What can hang from each mark
Z_116: Z_144
Z_931: Z_611 Z_820
Z_313: Z_768
Z_144: Z_116 Z_377
Z_232: Z_853
Z_597: Z_116 Z_776 Z_931
Z_987: Z_853
Z_853: Z_768
Z_820: Z_377 Z_389 Z_776 Z_931 Z_987
Z_711: Z_313 Z_853
Z_611: Z_389
Z_768: Z_853
Z_776: Z_144

(in the rows, 128 means zero)
Known rows, with every way that one mark hangs from another
[Z_611 Z_389]: [111 142 118 146 139 144 130 128 135 118 137 119 139 157 137 131 112 112
 129 104 125 105 133 124 145 131 121 144 131 131 134 154 128 139]
[Z_711 [Z_313 Z_768] Z_853]: [133 153 150 152  90 127 143  96 122 117 132 106 115 149 140 135 113 126
 145 108 122 118 169 116 133 117 195 143 117 129  88 119 131 138]
[Z_711 [Z_853 Z_768]]: [120 144 162 150 114 141 142 107 127 114 145  92 122 122 149 135 121 121
 125 113 123 120 147 129 121 121 167 147 153 116  82 143 137 140]
[Z_931 Z_611 [Z_820 Z_377 Z_987]]: [101 137 134 158  98 178 138 133 164 153 132 105 132 166 172 162 118 110
 131  78 133 152 120 116 177 213 147 150 159 131 110 147 142 126]
[Z_931 [Z_611 Z_389] [Z_820 Z_987]]: [ 90 136 110 152 125 161 129 137 174 136 136  89 138 194 167 151 108 107
 128  77 121 134 125 118 171 160 134 150 141 152 103 156 128 125]
[Z_776 [Z_144 Z_116]]: [148 134 135 158 140 163 144 120 132 136 150 106 140 142 108 157  99 109
 106 118  92 101 163 117 149 139 136 146 141 128 167 145 130 152]
[Z_597 [Z_776 [Z_144 Z_116]] Z_931]: [154 151 134 146 143 155 129 133 101 129 133 120 131 183 143 199  91 103
 102 115 128 122 212 116 130 126 132 143 124 136 166 155 161 150]
[Z_711 Z_313 Z_853]: [120 153 146 160  88 135 143  97 130 122 140 151 109 139 116 135 112 120
 130 106 125 127 150 122 126 110 193 144 116 119  96 143 137 140]
[Z_931 Z_820]: [116 140 140 144 112 150 145 133 157 140 137 121 139 155 148 154 103 113
 131 105 132 122 135 127 113 143 132 143 145 134 133 142 144 129]
[Z_597 Z_116 [Z_776 [Z_144 Z_377]] Z_931]: [141 175 134 127 151 160 117 128 126 124 131 114 144 182 170 233 105  97
 116 130 176 136 252 126 129 155 143 142 127 107 155 161 151 150]
[Z_232 Z_853]: [128 145 143 137 110 142 142 146  65 137 126 104 156 137 142 153 123 113
 119 120 129 109 145 131 137 141 129 145 150 132 135 149 139 131]
[Z_820 Z_776]: [125 145 146 141 124 127 161 137  77 122 133 146 134 139 149 150 122 109
 123 102 114 135 142 131 145 105 125 140 163 126 145 144 142 143]
[Z_931 [Z_611 Z_389] [Z_820 [Z_776 Z_144] Z_987]]: [110 138 102 151 137 168 143 140 131 120 144  91 133 186 182 163 114  94
 123  67  87 152 156 122 178 152 121 142 154 156 109 163 133 130]
[Z_931 [Z_611 Z_389] [Z_820 Z_377 Z_776 Z_987]]: [ 90 137 110 159 119 170 147 135 122 132 131 118 136 172 199 162 129 103
 125  56 115 162 128 114 183 198 130 144 161 138 118 158 136 122]
[Z_853 Z_768]: [119 138 160 143 111 137 137 122 121 119 139  74 132 123 161 138 118 118
 123 112 120 124 139 131 144 134 126 148 166 123 111 143 138 142]
[Z_116 [Z_144 Z_377]]: [127 145 148 150 120 162 141 129 139 137 127 122 128 137 151 168 113 120
 138 119 156 110 147 129 141 150 139 131 145 126 139 138 134 136]
[Z_931 Z_611 Z_820]: [102 142 133 152 114 150 148 133 166 140 134 105 128 172 164 153 117 109
 135  88 130 134 112 111 144 134 125 145 149 137 134 143 136 125]
[Z_987 [Z_853 Z_768]]: [121 142 161 173 108 142 147 144 103 115 151  78 135 115 178 143 124 119
 122 131 127 127 145 122 150 124 117 147 161 118  69 143 136 135]
[Z_776 Z_144]: [147 145 135 141 129 160 138 129 134 124 147 110 130 142 123 146 106 105
 131 118 105 112 158 129 148 141 125 144 144 128 135 150 142 150]
[Z_313 [Z_768 Z_853]]: [139 146 145 130 115 127 140 142 109 123 128  98 134 140 158 147 120 123
 146 124 130 104 153 114 146 122  84 143 148 137 124 121 129 133]
[Z_597 Z_116 Z_776]: [127 160 138 131 134 132 146 131 103 119 129 125 138 183 149 199 109 111
 116 108 180 123 167 124 141 132 132 142 134 123 138 148 153 144]
[Z_232 [Z_853 Z_768]]: [124 141 156 138 102 142 140 137  57 126 130  56 154 115 175 152 130 116
 114 117 120 118 152 134 139 147 124 147 168 129 114 150 138 130]
[Z_931 Z_611]: [110 146 138 151 121 139 144 132 138 131 132 110 123 159 144 141 125 110
 133  97 128 126 108 111 172 119 126 148 150 128 138 144 131 139]
[Z_597 Z_116]: [128 154 140 136 133 129 135 125 156 135 144 117 142 155 130 181 118 113
 123 125 158 115 161 126 146 140 141 145 153 127 143 143 126 145]
[Z_597 Z_116 [Z_776 [Z_144 Z_377]]]: [132 164 132 133 147 170 142 123 104 113 133 111 148 170 156 207 106 101
 116 116 166 124 205 128 141 160 139 142 124  96 148 155 148 149]
[Z_597 Z_776 [Z_931 Z_611 Z_820]]: [112 158 133 142 119 143 133 145 128 133 117 120 119 209 193 195 106 103
 127  88 162 151 166 109 125 120 124 142 131 142 138 152 168 126]
[Z_597 [Z_776 [Z_144 Z_377]]]: [129 154 137 139 133 179 148 130  75 110 123 120 142 158 154 167 100 102
 122 106 138 122 178 129 138 146 130 142 117  95 143 156 160 147]
[Z_820 Z_377 Z_389 Z_776 [Z_931 Z_611] Z_987]: [113 140 136 157 120 149 125 165 115 140 132 126 130 145 181 163 152 102
 126  81 107 180 173 128 250 180 117 143 186 145 127 150 147 152]
[Z_931 [Z_820 Z_389 Z_776 Z_987]]: [116 133 139 145 112 150 161 165 128 125 140 112 142 169 178 162 112 105
 120  88 116 152 170 142 161 144 135 142 163 152 106 147 154 134]
[Z_144 Z_116 Z_377]: [106 137 150 161 136 166 149 116 122 147 130 123 165 130 126 158 107 119
 100 120 124 105 158 117 139 143 157 149 134  88 187 141 117 142]

Rows
[116 148 160 161  80 134 141  88 122 111 144 104 107 119 148 134 118 124
 125 104 116 137 155 125 129 116 188 147 134 116  73 143 137 139] | [Z_711 Z_313 [Z_853 Z_768]]
[114 136 137 157 100 174 154 146 169 130 138 118 137 148 179 151 123 111
 136  92 147 136 140 120 142 198 126 143 145 125 134 142 154 128] | [Z_931 [Z_820 Z_377 Z_389]]
[154 168 138 133 134 125 118 139 139 133 129 123 112 201 171 246 108 112
 125 121 205 132 208 122 131 135 131 127 142 165 134 145 159 140] | [Z_597 [Z_116 Z_144] Z_776 Z_931]
[103 142 120 184 127 163  95 153 137 149 143 115 139 144 167 157 138 110
 129 106 119 150 157 113 232 198 114 149 158 138  81 157 128 141] | [Z_820 Z_377 [Z_931 [Z_611 Z_389]] [Z_987 Z_853]]
[114 132 138 153  97 181 143 154 169 138 138 108 142 160 172 157 113 111
 129  91 141 145 155 132 167 219 144 148 152 136 103 146 156 131] | [Z_931 [Z_820 Z_377 Z_389 Z_987]]
[126 174 136 142 140 144 124 135 143 134 118 109 117 205 197 249 123 108
 126 110 211 144 203 108 154 142 138 130 139 138 149 147 145 133] | [Z_597 [Z_116 [Z_144 Z_377]] Z_776 [Z_931 Z_611]]
[146 138 135 141 128 158 156 165 103 108 149 101 134 158 156 155 116  96
 119  98  92 148 194 146 200 142 131 143 163 149 107 154 152 154] | [Z_820 Z_389 [Z_776 Z_144] Z_987]
[139 171 142 134 138 145 120 134 136 134 121 123 127 190 184 248 109 111
 124 126 213 133 223 124 126 150 143 129 135 135 148 147 152 137] | [Z_597 [Z_116 [Z_144 Z_377]] Z_776 Z_931]
[130 152 106 157 159 158 124 131 115 117 132 100 127 207 167 193 104  99
 106  90 123 127 191  97 159 123 116 144 115 144 166 165 146 143] | [Z_597 [Z_776 [Z_144 Z_116]] [Z_931 [Z_611 Z_389]]]
[127 168 138 145 138 141 113 129 198 150 132 102 121 174 179 231 131 110
 133 126 189 136 196 111 159 150 145 134 157 140 155 143 119 134] | [Z_597 [Z_116 [Z_144 Z_377]] [Z_931 Z_611]]
[101 135 131 160 102 171 165 159 135 130 133 109 130 170 205 165 137 102
 128  62 124 175 140 118 200 192 132 144 170 139 114 148 151 126] | [Z_931 Z_611 [Z_820 Z_377 Z_389 Z_776 Z_987]]
[114 140 137 148 133 128 125 173 122 134 136 111 132 161 168 160 140 101
 123  90  97 168 179 136 240 117 114 143 180 162 121 150 142 155] | [Z_820 Z_389 Z_776 [Z_931 Z_611] Z_987]
[102 137 134 149 110 157 138 140 168 148 135  94 132 182 157 159 107 109
 128  86 124 141 125 122 168 157 145 150 155 147 106 146 137 128] | [Z_931 Z_611 [Z_820 Z_987]]
[106 144 126 155 128 179 174 152 137 111 139  94 137 161 204 164 134  93
 132  78 109 158 168 117 165 137 115 139 150 120 147 151 140 129] | [Z_931 Z_611 [Z_820 Z_389 [Z_776 [Z_144 Z_377]]]]
[131 148 136 144 148 159 130 157 112 120 141 122 147 122 166 162 136  94
 127 115  92 149 226 141 185 127 103 136 161 122 163 153 143 160] | [Z_820 Z_389 [Z_776 [Z_144 Z_377]] Z_931]
[124 167 135 138 139 119 113 131 186 144 139 106 128 181 160 208 128 105
 127 122 165 138 184 110 160 130 140 147 160 140 152 149 123 141] | [Z_597 Z_116 [Z_931 Z_611]]
[116 136 142 149 100 166 151 138 105 145 133 141 141 146 175 170 113 109
 120  83 122 159 152 135 150 201 147 143 171 129 117 146 153 130] | [Z_931 [Z_820 Z_377 Z_776 Z_987]]
[127 166 134 136 122 152 123 131 146 142 127 134 137 193 194 239 110 106
 120 105 201 151 209 116 109 193 139 141 139 127 147 151 165 130] | [Z_597 Z_116 Z_776 [Z_931 [Z_820 Z_377]]]
[116 161 127 144 133 134 125 151 228 139 144  88 131 198 191 214 130 102
 131 109 172 149 199 109 152 141 131 144 155 154 144 148 134 130] | [Z_597 Z_116 [Z_931 Z_611 [Z_820 Z_389]]]
[118 150 130 151 148 159 135 157 120 119 139 108 139 136 182 163 149  91
 131  99  89 160 205 126 213 118  98 138 162 125 163 154 136 156] | [Z_820 Z_389 [Z_776 [Z_144 Z_377]] [Z_931 Z_611]]
[124 136 142 152 114 161 102 160 158 150 137 119 140 137 148 155 127 111
 129 110 124 148 183 139 220 209 129 147 165 142 117 149 152 156] | [Z_820 Z_377 Z_389 Z_931 Z_987]
[115 140 141 152 104 161 162 130 105 136 132 151 137 136 180 164 123 108
 127  85 127 150 137 124 124 178 128 138 163 119 146 144 152 126] | [Z_931 [Z_820 Z_377 Z_776]]
[104 167 106 139 148 137 119 135 163 126 128 104 132 231 203 228 114 101
 121  88 186 146 193 104 130 138 121 141 127 149 142 161 146 125] | [Z_597 Z_116 Z_776 [Z_931 [Z_611 Z_389] Z_820]]
[136 170 138 127 139 123 119 136 124 129 128 129 133 197 163 225 107 106
 116 122 189 136 212 122 127 128 137 142 137 135 146 153 157 145] | [Z_597 Z_116 Z_776 Z_931]
[102 146 117 158 141 142 118 131  99 136 130 147 131 135 179 156 153 103
 132  78 105 159 143 111 202 158  96 138 170 131 163 155 131 143] | [Z_820 Z_377 Z_776 [Z_931 [Z_611 Z_389]]]
[113 139 136 150 128 139 105 168 173 144 138  90 131 167 146 152 129 106
 130 103 112 148 170 132 237 140 120 149 164 162 112 149 139 156] | [Z_820 Z_389 [Z_931 Z_611] Z_987]
[145 157 137 137 130 135 145 133 118 124 131 120 117 190 155 221 109 117
 125 107 194 120 161 122 144 139 126 128 139 154 127 140 155 139] | [Z_597 [Z_116 Z_144] Z_776]
[148 147 136 138 143 135 120 139  95 135 145 138 134 126 137 163 124  98
 126 115  78 142 195 140 166 114 102 136 171 143 157 151 144 160] | [Z_820 [Z_776 Z_144] Z_931]
[ 95 145 104 155 145 179 154 128 127 114 137 103 143 165 200 161 125  94
 129  73 101 144 156 113 148 143 112 139 141 119 151 161 125 125] | [Z_931 [Z_611 Z_389] [Z_820 [Z_776 [Z_144 Z_377]]]]
